Known rows, with every step that occurs:
duga-kofab-tepuv-tokas-zefede: [ 41.7  -3.5 -15.1  35.9 -34.7  -6.2  -4.0   3.3 -28.3 -28.2   0.9  28.4
  -5.0   1.2  17.8  23.6   3.4 -10.3   0.3 -45.8 -10.8 -24.9   7.9  54.2
  12.9  -6.5 -12.4 -29.5]
duga-kofab: [  6.4   8.8  -5.0  -9.2 -29.7  -9.2   3.6 -14.3 -38.8 -12.4  16.0  34.2
  -5.4  37.0 -32.2  -9.0 -22.0  21.0 -21.6 -34.3  -3.8  -5.1  -8.6 -38.0
   9.9   1.1 -10.7 -35.9]
tepuv-kofab-duga: [  4.9 -12.2 -12.0  -0.7 -15.2  11.2  14.9   6.9 -33.7 -29.9 -50.4  22.8
   0.2  -9.8 -13.7 -16.4   8.2   5.3 -29.9 -14.9 -22.4   0.5 -14.5 -32.5
   0.7   0.5   6.6 -31.5]
kofab-duga-tokas-zefede-kaged: [ -3.4  59.2   1.0  29.2 -40.4  11.8   0.8   9.6  34.6 -25.9 -59.0  22.5
   1.0   5.2  27.7  -1.3 -11.5   0.1   6.7  14.0  -1.7  30.0 -16.4  12.8
  27.4 -11.5 -12.8  -7.9]
duga-kofab-tepuv: [ 38.2   4.1 -10.0  -8.4 -34.8  -6.0  -8.6  -0.8 -48.5 -24.2  38.0  27.3
  -1.6  27.7 -27.8  -3.8 -16.6  16.4 -16.5 -40.8  -8.3   1.0   6.8   6.1
  -3.6   4.7 -20.9 -27.8]
tepuv-kofab: [  6.9  -9.6 -10.5  -1.7 -18.5  -6.2  18.2  -6.8 -36.8 -14.7   9.9  33.8
  -6.9   8.8 -20.9 -17.2   3.4   9.6 -28.8  -8.6 -13.5   2.5 -12.0 -30.5
  13.4   0.2 -10.5 -33.6]
kaged-zefede-duga: [ -3.2 -25.8  -0.3  61.1 -18.5  22.9  20.5  -9.9  47.0 -27.0  -4.0 -17.8
   2.0 -10.4 -29.5  -1.8 -12.7  25.4 -30.4  -8.4   1.9   5.2   1.7  -1.0
  -8.8 -21.3 -20.6  -7.5]
tepuv-tokas: [  4.4  -9.4  -6.8   9.4 -27.7  -9.2  18.4 -10.6  48.7 -17.3 -13.6  38.0
   2.8   4.9  15.3  11.5   2.8  12.0 -27.0 -23.4 -26.8 -28.1 -10.7 -28.4
  21.0 -14.0 -17.2 -24.2]
zefede-duga-kofab: [ -9.0 -11.3   6.0  -5.7 -35.2  17.2  17.8   0.2 -32.4 -10.1  -2.1 -14.8
  -4.1  32.4 -32.6   4.2 -18.3  20.2 -27.4 -25.2   0.5  -0.9 -22.8 -29.8
   3.6 -11.4  -3.0 -27.1]
zefede-kaged-tepuv-tokas-kofab-duga: [ -7.1  48.7 -14.2  13.5 -30.3  10.6   5.4  13.3  32.8 -34.5 -74.1  -7.9
  -2.4   6.1  31.0  14.9 -10.2  -2.0 -18.5 -22.8  -8.4   1.6 -14.8 -17.8
  25.3 -10.9 -14.3   5.5]
zefede-duga-tokas: [ -7.4  -9.7  13.0  -0.5 -42.1  16.8  14.9   1.0  37.1 -10.4  -5.8   6.9
   0.6  23.5  20.1  13.9 -16.0  20.0 -20.2  15.5  -8.3   1.5 -21.7 -28.1
  19.2  -8.4  -9.7 -16.3]
tokas-duga: [-12.9   3.7   0.4 -12.4 -32.3  16.6  13.8 -23.0  49.8 -17.1  -7.6  28.0
  -3.5 -13.4 -31.4 -17.2 -14.8   0.3 -21.6  -8.4  -9.1   5.7 -32.1 -19.4
  24.4   3.3 -33.3 -12.3]
kaged-duga: [  9.7  -2.4  -5.1   2.9  17.6  24.5   8.0 -20.5  38.2 -22.1  -4.5  24.3
   6.5  -5.5 -25.3 -12.2 -17.6  25.9 -36.9 -15.4  -5.2  -5.4  -7.5 -21.9
   6.3  -6.0 -13.3  -5.5]
kofab-tepuv-tokas-zefede-duga: [ 28.3 -28.0  -7.7  40.5 -35.4  14.0  20.2   9.0  58.5 -30.8 -16.5 -12.4
   3.0 -24.0  17.4  26.2  12.3 -14.9 -11.6 -24.3 -20.4 -12.7  -2.7  65.9
   8.9 -18.9 -16.8  -2.1]
kofab-tepuv: [ 38.3  -2.6 -15.1  -9.4 -29.4  -9.5  -2.9  -8.3  30.8 -25.2  35.8  31.6
   5.3   7.6 -27.7 -13.9  -7.7  17.8 -22.6 -22.4 -19.7   5.6   8.1  10.7
  -3.4   4.0 -35.5 -14.0]
tepuv-tokas-zefede-duga: [ -4.4 -22.2   0.5  42.4 -33.5  12.3  34.7  -2.9  69.2 -23.0 -41.2  -9.8
  -0.2 -13.2  11.2  23.9   8.6 -13.1 -17.9 -13.0 -14.6 -17.2 -19.4  23.8
  22.9 -23.1 -11.5  -8.4]
kofab-tepuv-tokas-zefede-kaged-duga: [ 32.9  38.8  -6.2  48.8   1.8  36.7   2.6   9.5  46.1 -39.8 -21.3  -3.3
   6.4 -30.0  20.2   9.5   2.1  -4.3 -13.5 -25.2  -5.4   5.2  -2.4  77.0
  18.0 -34.0 -23.9   5.5]
zefede-kaged-duga: [ -0.1  47.3   3.1   6.6   3.5  33.1   9.1  -3.4  34.3 -20.1  -5.6  -0.2
   4.8   5.3 -31.3 -19.9 -19.8  27.9 -36.3  -5.7   4.2  24.2 -19.7 -18.1
  18.4 -24.9 -21.4  -0.6]
tepuv-kofab-duga-tokas-zefede: [ 10.6  -1.9  -8.3  29.6 -25.9  12.6   5.8   8.3 -32.7 -31.1 -58.9  41.3
  -4.4 -15.5  38.9  -0.6   4.2 -13.7   2.2  11.7 -10.7   3.5  -7.2  10.6
  20.1   8.3  10.6 -31.2]
tokas-tepuv-kofab-duga: [ 49.8  -7.8 -16.6  -7.5 -17.1   2.4   2.5   1.4 -40.2 -32.4 -52.0  25.5
  -5.8 -11.5 -19.8 -18.5   2.6  -9.5 -15.6 -16.3 -18.1  11.7 -16.6  25.4
   1.7  15.2  -1.4 -25.5]
kaged-duga-kofab-tepuv-tokas-zefede: [ 43.5  -5.5 -11.1  42.8   6.3  33.0  -9.5   5.1 -27.7 -40.7 -16.2  16.4
  -0.6 -25.1  25.3  25.4  -2.9  -4.7  -9.7 -49.2  -4.4 -27.1   7.5  65.4
   7.5 -15.4   4.9 -18.6]
kaged-zefede-duga-tokas-kofab: [  9.3  -6.9   1.0  55.4 -26.9  18.3   4.2  -3.5  37.8 -24.7  -9.5   1.4
 -10.5  13.6  31.4  15.5 -25.6   6.9  -7.8  17.4   9.3   8.2  -3.9 -32.0
  12.5 -10.1  -8.8 -10.0]
zefede-duga: [ -6.9 -18.0   4.1  -5.5 -32.4  11.9  28.7  -9.0  46.3 -14.5  -2.8  -9.5
   1.6  14.1 -35.6  -3.8 -11.0  20.2 -33.2  -7.1  -9.1   6.4 -21.9 -25.5
   6.0 -10.7 -19.8  -8.7]
kaged-tepuv: [ -6.4   1.5  -9.9  -2.4 -27.7  -8.5   4.5 -24.1  28.4 -20.5  21.8  24.4
   1.0  14.5 -23.4 -12.5 -17.3  29.7 -25.0 -17.9  -4.2  -4.4   8.3   3.7
   8.1   4.6 -24.5  -4.9]

Rows:
[-17.9 -21.2  -0.4  45.6 -39.5  17.3  16.0   1.3 -21.9 -26.1 -26.8 -27.1
  -6.0   0.9  20.9  34.5  -6.6  -3.3  -6.6 -37.4   5.6 -26.1  -3.2  54.2
  20.4 -18.3   3.4 -13.8]
kaged-tepuv-tokas-zefede-duga-kofab
[ 10.5  67.1   5.5   3.0  -3.8  29.6  -6.3   2.6  24.9 -19.5 -14.1  22.8
 -10.2  28.1  28.9  -0.4 -32.6   8.7 -17.2  18.8  12.3  27.0 -24.5 -49.4
  40.5 -10.7 -12.0  -2.1]
zefede-kaged-duga-tokas-kofab
[ -8.9 -10.4 -14.6   4.4 -24.5  -4.0   7.7  -8.2 -46.5 -22.0  16.8  19.4
  -6.4   6.5 -11.8 -13.9  -4.2  16.7 -27.6 -15.4  -7.1  -6.3   1.1   6.6
  11.1   6.8 -12.8 -23.7]
kaged-tepuv-kofab
[ 16.7  -6.0  -2.0   2.7 -33.8  23.7   5.9   1.6  49.6 -30.2 -10.8  23.8
   4.1 -37.0  18.5  14.9   3.7 -10.7 -20.6 -29.3 -27.3 -20.0 -18.6  32.2
  22.7  -7.1 -32.9  -9.3]
kofab-tepuv-tokas-duga
[ 33.3  -1.4   2.4 -13.7 -42.2  14.5  -0.2  10.7  26.1 -23.0  10.1   6.5
  -9.4  22.7  29.3  19.4 -20.4  -1.9  -8.5   8.2  -6.7  13.6 -12.8 -14.1
  13.6   6.5 -16.1  -4.0]
zefede-duga-tokas-kofab-tepuv
[ 50.4  10.3 -21.5 -17.7 -28.6 -18.6  -5.3  -9.3  30.2 -27.7  27.5  35.0
  -6.7  19.2 -23.5 -14.5 -16.6  -4.5 -15.0 -17.0 -12.2  17.3   2.0 -18.4
   3.4  18.4 -30.4  -7.0]
tokas-kofab-tepuv
[ 29.0 -28.9   0.7  76.6 -26.6  33.5   3.7  21.8 -31.5 -38.1  -4.2 -33.6
   4.1 -10.2  25.6  38.3  -0.9  17.7 -18.7 -47.1  -8.9 -23.3  13.0  42.0
 -14.8 -32.2  -4.6 -23.3]
kaged-zefede-duga-kofab-tepuv-tokas
[-15.7  40.2 -13.3  37.7 -27.4  16.6   9.2  14.9 -37.6 -36.8 -51.6 -12.0
  -4.4 -15.7  -9.0 -20.0   1.3  -5.4  -9.0  -9.2   5.8  31.9  -7.4  54.8
  14.2  -7.3 -10.1  -5.7]
tokas-zefede-kaged-tepuv-kofab-duga
[-17.2  53.5  -0.8  39.9 -44.5   3.5   0.7   7.7 -52.3 -18.4   3.7  12.8
  -9.3  15.0  35.0  -2.1 -11.8  -3.2   2.9  14.6  12.8  25.9  -5.3  52.7
  42.5  -9.2 -15.6 -22.1]
duga-tokas-zefede-kaged-tepuv-kofab
[  4.4  -1.4   6.6  -9.0 -40.1   9.2  13.9  -1.8  37.5 -13.9 -10.7  10.2
 -11.8  34.9  26.1  14.2 -23.2  -1.6 -14.0  18.4  -5.0   8.8 -27.7 -54.3
  28.9  -0.2  -5.4 -11.0]
zefede-duga-tokas-kofab
[-15.1  59.5  -4.2  34.6 -43.8  13.1  -7.0   7.2  26.5 -30.6 -50.4   8.1
   1.6   1.7  35.7   0.2 -21.8   4.6   7.9   7.1   8.1  26.0  -0.5  52.4
  26.5  -6.4 -15.9   5.0]
kofab-duga-tokas-zefede-kaged-tepuv
[-16.2 -24.5  -3.7  46.4 -33.3  16.1  26.6  -5.0  57.8 -28.7 -29.4 -22.3
  -1.9 -16.5  21.3  28.1   3.6  -1.9 -16.4 -18.9  -3.9 -22.8  -3.3  57.8
  20.3 -18.9  -9.9   3.2]
kaged-tepuv-tokas-zefede-duga
[ -5.0  56.7  12.9  11.2  -4.0  38.0  -3.6   0.3  23.8 -15.1 -10.7  16.6
   1.4  18.5  23.4  -0.5 -25.5  29.2 -20.9  13.3   3.7  18.7 -20.6 -21.3
  31.8 -26.8 -15.2  -9.5]
zefede-kaged-duga-tokas
[  8.8   5.8  -8.8  24.6 -31.0   3.8  -2.0  -5.6  43.5 -27.1 -56.1  47.8
  -0.2  -5.1  30.8   3.0 -10.7  -4.7   7.9   7.6  -9.3   1.8  -4.7   9.5
  15.5   7.2  -2.9 -13.4]
kofab-duga-tokas-zefede
[ 16.9   8.1  -0.6 -13.9 -37.1  23.0 -12.2  -3.4 -38.6 -23.4  17.1  19.9
  -3.0  -3.1 -25.5  -8.7 -20.5  -0.3 -10.6 -35.7  -2.2   6.9 -17.8  21.6
  11.4   6.0 -27.2 -22.0]
tokas-duga-kofab-tepuv
[ -2.5  -6.3   2.0  24.9 -36.1  11.5  18.9  -8.4 -16.4 -16.8  -9.3 -15.9
  -9.1  14.8 -35.1   2.6 -13.3  -0.8  -9.6 -22.2   8.5   5.4 -18.0  13.6
   9.7  -8.1  -3.2 -21.9]
tokas-zefede-duga-kofab
[ 36.9 -11.6  -9.1   8.5 -30.5  -4.5   6.2   0.3  37.3 -26.7   8.5  32.1
   7.1  -4.2  21.1  17.3   8.3  10.5 -22.5 -33.2 -30.8 -21.3   2.3  14.1
   6.3 -10.0 -26.0 -18.5]
kofab-tepuv-tokas
[ -2.7 -16.0   3.9  41.1 -36.5  15.0  25.8   2.9 -12.1 -18.6 -34.6 -13.4
  -6.3   6.0  11.7  32.3   0.9  -9.3 -11.6 -30.8  -1.5 -23.6 -18.8  17.9
  19.7 -24.2   6.0 -25.6]
tepuv-tokas-zefede-duga-kofab
[ 19.6   5.6 -18.7 -16.3 -19.9  -4.3   9.1  -8.8  41.4 -28.8 -52.2  32.6
  -2.8   8.4 -20.5 -15.1 -14.8  -3.6 -19.0 -12.7 -14.5  10.2 -14.0 -60.9
   5.3  14.6  -7.8  -6.9]
tokas-kofab-duga
[ 11.8  -6.0 -11.0  40.0 -25.6 -13.9  19.9 -16.1  60.4 -19.1 -25.5  40.8
  -2.7 -10.3  12.7  12.3   5.4  -7.9  -7.8 -19.4 -15.7 -23.3  -8.1  12.4
  24.0  -9.0 -16.9 -18.3]
tepuv-tokas-zefede
[ -3.6 -14.6  -0.4  25.5 -32.9   6.1  27.6 -14.7  57.9 -17.7 -10.9  -8.7
  -3.7  -0.8 -36.3  -4.1  -5.4  -3.8 -18.0  -4.1  -2.1  10.4 -15.8  20.4
  10.9  -8.9 -16.0  -3.6]
tokas-zefede-duga
[ 36.5  -5.5  -8.6   7.1 -31.7  -0.1  -2.2  10.0 -40.0 -25.1   7.5  25.1
   1.6  14.5  19.3  25.3  -2.1  11.9 -15.4 -48.8 -21.0 -29.5   2.3   9.0
   5.5  -8.7 -10.6 -37.5]
duga-kofab-tepuv-tokas
[ 33.1  57.4  -4.5  33.3  -2.7  34.8 -10.3  10.7 -42.2 -33.6  10.0  -9.9
  -1.4   2.8 -26.3 -10.5 -17.3   3.5  -7.1 -32.9  20.1  28.7   0.9  65.7
   6.4 -17.6 -18.1  -3.9]
tokas-zefede-kaged-duga-kofab-tepuv
[ 35.9 -15.8  11.2  -2.0 -40.2  14.4   8.5   7.8 -45.6 -12.7 -10.8   2.0
 -11.0  16.9  25.6  12.4  -8.2  -7.1 -10.9  15.5  -7.9   9.4 -25.8  35.7
  25.0  -0.7   0.7 -27.0]
zefede-duga-tokas-tepuv-kofab
[ 54.4  11.3  -6.4  -8.2   3.5  26.5 -20.6  -1.6  20.3 -33.8   8.8  39.8
  -3.9   4.5  38.7   9.2 -24.3   4.6 -11.1   5.8  -2.2   6.5   1.8  -9.0
  16.8   8.6  -7.7  -2.1]
kaged-duga-tokas-kofab-tepuv
[ 29.8  52.5  -6.5  40.7 -41.7  -0.5  -1.3  16.0 -33.6 -23.7  -0.9   5.1
  -2.1  13.8  11.1  17.8   1.2  -9.1   1.6 -37.4  -3.5   2.7  -2.7  56.9
  20.0 -25.8 -23.5 -21.7]
duga-kofab-tepuv-tokas-zefede-kaged
[ 27.1 -18.5  -4.0  59.8 -27.1  31.7  -1.0  11.2 -40.8 -37.8  24.2 -30.5
   2.4   2.7 -23.5  10.3 -17.2  25.0 -14.8 -38.9   6.6   4.4  15.3  35.0
 -24.5 -19.6 -13.4 -16.8]
kaged-zefede-duga-kofab-tepuv
[  2.9  57.4   2.0  35.3  -2.0  30.5   2.2  -5.8 -34.2 -24.7 -11.9  -3.7
  -5.6  11.6 -32.1 -13.4 -23.7   7.9 -11.8 -24.7  23.2  23.7 -15.9  19.5
  20.3 -22.8  -7.6 -15.6]
tokas-zefede-kaged-duga-kofab
[ 17.5   1.8 -14.2   1.2 -25.6 -18.8  13.0 -13.4  50.9 -20.1 -24.4  40.7
  -8.5  15.8  18.6  12.8  -6.7  -8.8 -20.3 -17.3 -17.1 -20.1 -12.7 -60.4
  29.7  -1.0 -11.6 -20.3]
tepuv-tokas-kofab
[-12.5  -5.2  -4.1   4.9 -27.3  23.3  -2.6  14.8 -56.9 -32.4 -42.0  23.9
   0.6  -2.8  51.7   5.9  -7.3  15.2 -14.4   1.7 -14.9 -10.0  -2.0   3.1
  11.7   7.6  10.2 -26.0]
kaged-tepuv-kofab-duga-tokas
[ 10.7  11.7  -4.0  24.3 -37.3 -13.9   2.3 -22.1  39.2 -12.7   2.9  57.8
  -6.4  12.6  19.0   3.7 -16.0  -1.0   3.8   9.8  -2.9  -0.3  -4.1   8.4
  31.9   3.5 -19.2 -17.6]
duga-tokas-zefede
[ 49.3   3.9  -4.1  -4.9 -30.4  -9.4  -5.8  -5.7 -52.4 -10.2   4.9  50.6
 -11.7  21.1  26.0  -0.7  -8.1  -5.4  -3.9   9.5 -10.8   4.1 -13.9  25.4
  29.7  11.0  -5.3 -37.7]
duga-tokas-tepuv-kofab
[-22.1  42.2   3.2   9.1 -35.4  27.3  -0.3  28.5 -59.0 -28.5 -45.6   2.6
  -0.1   7.3  47.9   1.1  -9.1  17.2 -14.9   9.1  -3.9  17.8 -10.6   7.6
  22.8 -11.7   0.3 -20.3]
zefede-kaged-tepuv-kofab-duga-tokas
[ 23.4 -13.0   3.5  -6.5 -37.9  18.7   6.6  11.3 -39.9 -23.4  20.2 -19.6
   1.0  22.2 -29.3   8.6 -14.0  17.5 -22.6 -34.7  -7.3   4.5  -7.0  14.9
  -9.2  -8.9 -14.1 -19.4]
zefede-duga-kofab-tepuv
[-22.6  50.8  -4.2   1.8 -38.4  -3.5   5.7  -7.6  25.3 -16.7  19.4   0.9
   0.4  26.0 -29.6 -19.4 -21.6  29.3 -24.6 -13.0   5.0  21.6  -3.4   7.7
  18.1 -12.9 -39.4   0.5]
zefede-kaged-tepuv
[ 23.3 -21.9   2.4   9.2 -36.4  25.6  13.7  23.5 -31.5 -24.7  -4.1 -20.0
   2.6   9.7  19.3  36.4  -0.2  10.1 -24.0 -45.1 -17.2 -22.5 -10.9  15.2
   0.5 -22.3  -3.2 -26.0]
zefede-duga-kofab-tepuv-tokas
[ 41.5  63.2   9.0   5.8  -7.3  29.8 -17.2  -4.8  16.5 -16.8 -11.3  15.9
  -0.9  19.3  19.3   2.7 -31.6  12.4  -8.7   8.9   7.7  26.6 -19.1  41.7
  33.1 -14.4 -17.6  -1.9]
zefede-kaged-duga-tokas-tepuv
[-20.1  44.9  -3.4  21.1 -40.8   2.7  11.4   3.8  31.5 -18.8 -10.4  -0.3
   1.6  14.6  17.0  12.0  -6.5  22.8 -24.8 -22.8  -9.8  -6.7  -8.3  11.1
  28.9 -28.7 -29.1  -5.7]
zefede-kaged-tepuv-tokas
